Each row was made from one small tree. Brackets hold a mark, then the marks that hang from it, in the order of their numbers. Every link used is in the known rows. Write each row's tree.
Known rows:
(j_747 (j_438 (j_165 j_679 j_801) j_645)): [ 0.532,  1.283,  3.140, -2.683, -3.385, -1.896,  2.426,  2.287,  1.845,
  4.291,  1.809,  1.174,  2.964,  1.986, -1.353, -1.106,  1.725]
(j_454 (j_997 j_383)): [ 1.029,  0.603, -2.798,  0.925, -0.977, -1.262, -1.786,  4.248, -0.618,
 -5.482,  2.063,  5.279,  7.044, -0.199, -4.059,  4.153, -2.458]
(j_438 (j_165 (j_522 j_454) (j_679 j_917))): [ 0.953, -1.001,  1.154, -0.227,  0.890,  0.864, -0.838,  1.628, -2.345,
 -1.684, -0.216, -0.009,  0.219,  1.564,  3.140,  2.364, -0.524]
(j_165 (j_438 j_645) (j_522 j_454) j_679 j_801): [-1.047,  0.803, -1.339,  2.838,  1.051,  3.386,  1.322, -6.017,  5.424,
  2.571,  0.576, -3.117, -8.458, -0.630,  0.807, -3.223, -0.078]
(j_747 (j_438 (j_165 j_522 j_679) j_645)): [ 0.137, -0.267,  4.165, -2.437, -3.481, -0.966,  2.250,  1.677,  2.148,
  5.015,  0.467,  2.678,  2.579,  3.185, -0.289,  0.028,  2.087]
(j_747 j_438): [-1.857,  1.278,  0.077, -1.179, -1.121, -1.928, -0.735,  3.304, -1.124,
  0.444,  0.346,  0.444,  5.715,  1.286, -1.150,  0.570, -0.099]
(j_747 (j_438 (j_165 (j_522 j_454) j_801) j_645)): [ 0.062,  1.301,  3.265, -2.129, -2.789, -1.188,  0.623,  0.356,  0.085,
  4.384,  0.988,  2.080,  1.655,  1.286, -0.417, -1.519,  1.422]
(j_522 j_454): [ 0.813,  2.638, -0.368,  0.603,  2.143,  0.500, -2.767,  2.770, -4.838,
 -4.423,  1.940,  1.127,  3.025, -0.597,  3.240,  2.761, -2.495]
(j_522 (j_454 j_997)): [ 1.735,  3.102, -1.133,  1.437, -0.020, -0.359, -4.376,  2.575, -3.764,
 -5.492,  2.392,  3.172,  4.021, -0.514,  1.829,  3.367, -1.020]
(j_165 (j_438 j_645) (j_522 (j_454 j_997)) j_679 j_801): [-0.433,  1.081, -1.880,  3.418, -0.472,  2.783,  0.236, -6.217,  6.224,
  1.873,  0.867, -1.696, -7.773, -0.650, -0.127, -2.796,  0.977]
(j_679 (j_165 (j_438 j_645) (j_522 j_454) j_801) j_917): [-3.367, -2.096, -2.037, -0.648,  2.941, -1.172, -2.509, -4.429, -4.420,
 -1.404, -4.439, -3.917, -3.453, -5.420,  0.412, -1.675,  3.414]
(j_438 (j_165 j_522 j_801)): [ 0.134, -0.116, -0.185,  0.311,  0.853, -0.411,  1.460,  3.106, -2.138,
 -1.236, -0.735, -0.324,  1.256, -0.188,  0.195, -0.112, -2.789]
(j_747 (j_438 (j_165 (j_522 j_454) (j_679 j_917) j_801) j_645)): [-0.067,  0.218,  2.603, -1.933, -2.330, -0.968, -0.213, -0.938,  1.036,
  4.696,  0.685,  0.618,  0.330,  1.696, -0.148, -1.517,  2.524]
(j_679 (j_165 (j_438 j_645) (j_522 (j_454 j_997)) j_801) j_917): [-2.945, -1.908, -2.464, -0.245,  1.857, -1.580, -3.286, -4.518, -3.940,
 -1.874, -4.249, -2.912, -2.999, -5.444, -0.268, -1.370,  4.160]
(j_438 (j_165 (j_679 j_917) j_801) j_645): [ 2.257, -1.407,  1.806, -2.088, -0.910, -1.607,  3.211,  2.405,  0.427,
  1.472,  1.742,  0.961,  0.950,  0.404,  0.073,  0.605,  0.991]
(j_383 j_997): [ 1.750,  0.563, -0.117, -1.489, -0.972, -0.992,  1.086,  4.090, -0.977,
 -5.381, -0.944,  0.502,  6.717,  2.691, -1.567,  2.870, -2.104]
(j_997 j_383): [-0.046,  0.002, -1.757, -0.381,  2.270,  0.375,  0.465,  4.275, -1.729,
 -4.226,  1.900,  3.146,  5.722, -0.443, -3.190,  3.317, -5.417]
(j_165 j_522 j_679 j_801): [-1.699, -1.572, -3.788,  3.966,  3.649,  1.861, -1.297, -1.444,  3.222,
  0.340, -2.405, -4.416, -3.585, -0.419, -0.269, -1.776, -2.938]
(j_383 (j_997 j_454)): [ 2.307,  1.639, -0.019, -1.504, -0.187,  0.475,  0.631,  1.742, -2.874,
 -4.731, -0.169,  1.836,  6.217,  2.203, -2.418,  1.644, -2.718]

Which tree is each row?
[-1.437,  1.987, -3.855,  4.468,  0.817,  3.115, -1.485, -5.368,  4.610,
 -0.640,  0.174, -4.048, -7.114, -0.800, -0.008, -2.622, -0.538]	(j_165 j_438 (j_522 (j_454 j_997)) j_679 j_801)
[-2.249, -4.037, -1.183,  0.887,  0.480,  1.626,  2.197, -4.019,  4.404,
  1.919, -1.420, -1.294, -4.683,  1.156,  0.512,  0.471,  2.308]	(j_165 (j_438 j_645) j_522 (j_679 j_917))
[-1.343, -1.305, -5.171,  1.895,  3.613, -0.728, -2.380,  0.207,  0.144,
 -2.327, -0.269, -5.502, -0.365, -1.386, -0.766, -0.443, -1.254]	(j_165 (j_679 j_917) j_801)
[-3.852, -3.712, -3.850,  0.146,  4.712, -2.165, -4.379, -1.206, -5.961,
 -2.956, -6.521, -4.832, -0.008, -5.295, -0.341, -0.678,  1.423]	(j_679 (j_165 j_522 j_801) j_917)
[ 2.634, -0.722,  4.882, -1.882, -1.450,  0.151,  2.873,  2.326, -1.578,
  1.547,  1.010,  5.444,  1.207,  1.429,  2.507,  2.073,  0.066]	(j_438 (j_165 (j_522 j_454)) j_645)
[ 1.015, -0.082, -0.990,  1.108,  0.593,  0.288, -2.165,  0.014, -1.251,
 -1.709, -0.034, -1.343, -1.200,  0.130,  1.245,  0.416, -0.394]	(j_438 (j_165 (j_522 (j_454 j_997)) (j_679 j_917) j_801))
[-2.855, -3.080, -3.628,  2.145,  1.597,  1.417,  1.386, -6.064,  5.256,
  2.563, -1.375, -4.554, -7.426, -0.966, -1.182, -2.960,  1.488]	(j_165 (j_438 j_645) j_522 (j_679 j_917) j_801)
[ 0.859,  1.368,  2.918, -1.343, -3.849, -0.939,  0.070, -0.199,  2.417,
  4.500,  1.261,  2.204,  1.038,  2.007, -0.794, -1.345,  2.475]	(j_747 (j_438 (j_165 (j_522 (j_454 j_997)) j_679 j_801) j_645))
[-0.431, -0.200,  1.116,  1.540, -0.039,  3.573,  2.169, -3.917,  4.588,
  1.970,  0.535,  0.164, -5.785,  1.472,  2.555,  0.070,  0.788]	(j_165 (j_438 j_645) (j_522 j_454) j_679)
[ 0.777,  1.175,  0.352,  0.446,  1.091,  0.362, -0.120,  1.993, -3.096,
 -1.587,  0.129, -0.201,  0.212, -0.383,  1.533, -0.098, -2.688]	(j_438 (j_165 (j_522 j_454) j_801))
[ 0.805,  0.789,  4.312, -3.262, -3.837, -1.776,  2.830,  3.323,  1.511,
  4.001,  1.826,  2.807,  4.295,  3.004, -0.505,  0.531,  2.107]	(j_747 (j_438 (j_165 j_679) j_645))
[-1.505,  0.919, -0.393,  0.118,  0.877,  0.174, -0.141, -2.455, -1.116,
 -1.168, -2.675, -0.306, -2.204, -4.628, -1.396, -1.591,  0.819]	(j_679 (j_165 (j_438 j_645) (j_522 (j_454 (j_997 j_383))) j_801))
[ 2.071, -1.623,  2.258, -0.801, -0.103,  0.390,  1.015, -1.008,  0.510,
  2.443,  0.671,  1.030, -2.631,  0.442,  1.759, -0.151,  1.067]	(j_438 (j_165 (j_522 j_454) (j_679 j_917) j_801) j_645)
[ 0.558, -0.376, -0.518,  0.686,  1.649,  0.757, -1.431,  0.120, -1.721,
 -1.204, -0.182, -2.302, -1.700,  0.115,  1.894, -0.001, -1.096]	(j_438 (j_165 (j_522 j_454) (j_679 j_917) j_801))
[ 2.689,  0.189,  2.739, -0.601, -1.766, -0.391,  1.506,  0.738, -0.466,
  1.496,  1.226,  4.127, -0.189, -0.050,  0.726,  0.087,  0.185]	(j_438 (j_165 (j_522 (j_454 j_997)) j_801) j_645)
[ 0.649,  1.527,  2.778, -1.960, -3.584, -1.109, -0.024, -0.046,  1.010,
  3.696,  1.740,  3.866,  2.353,  1.258, -2.297, -1.052,  1.184]	(j_747 (j_438 (j_165 (j_522 (j_454 (j_997 j_383))) j_801) j_645))
[ 1.412,  1.227,  0.107, -0.321,  0.228, -0.595,  2.387,  4.752, -0.605,
 -1.708,  1.371, -1.490,  2.169,  0.551,  0.235,  0.553, -2.329]	(j_438 (j_165 j_679 j_801))
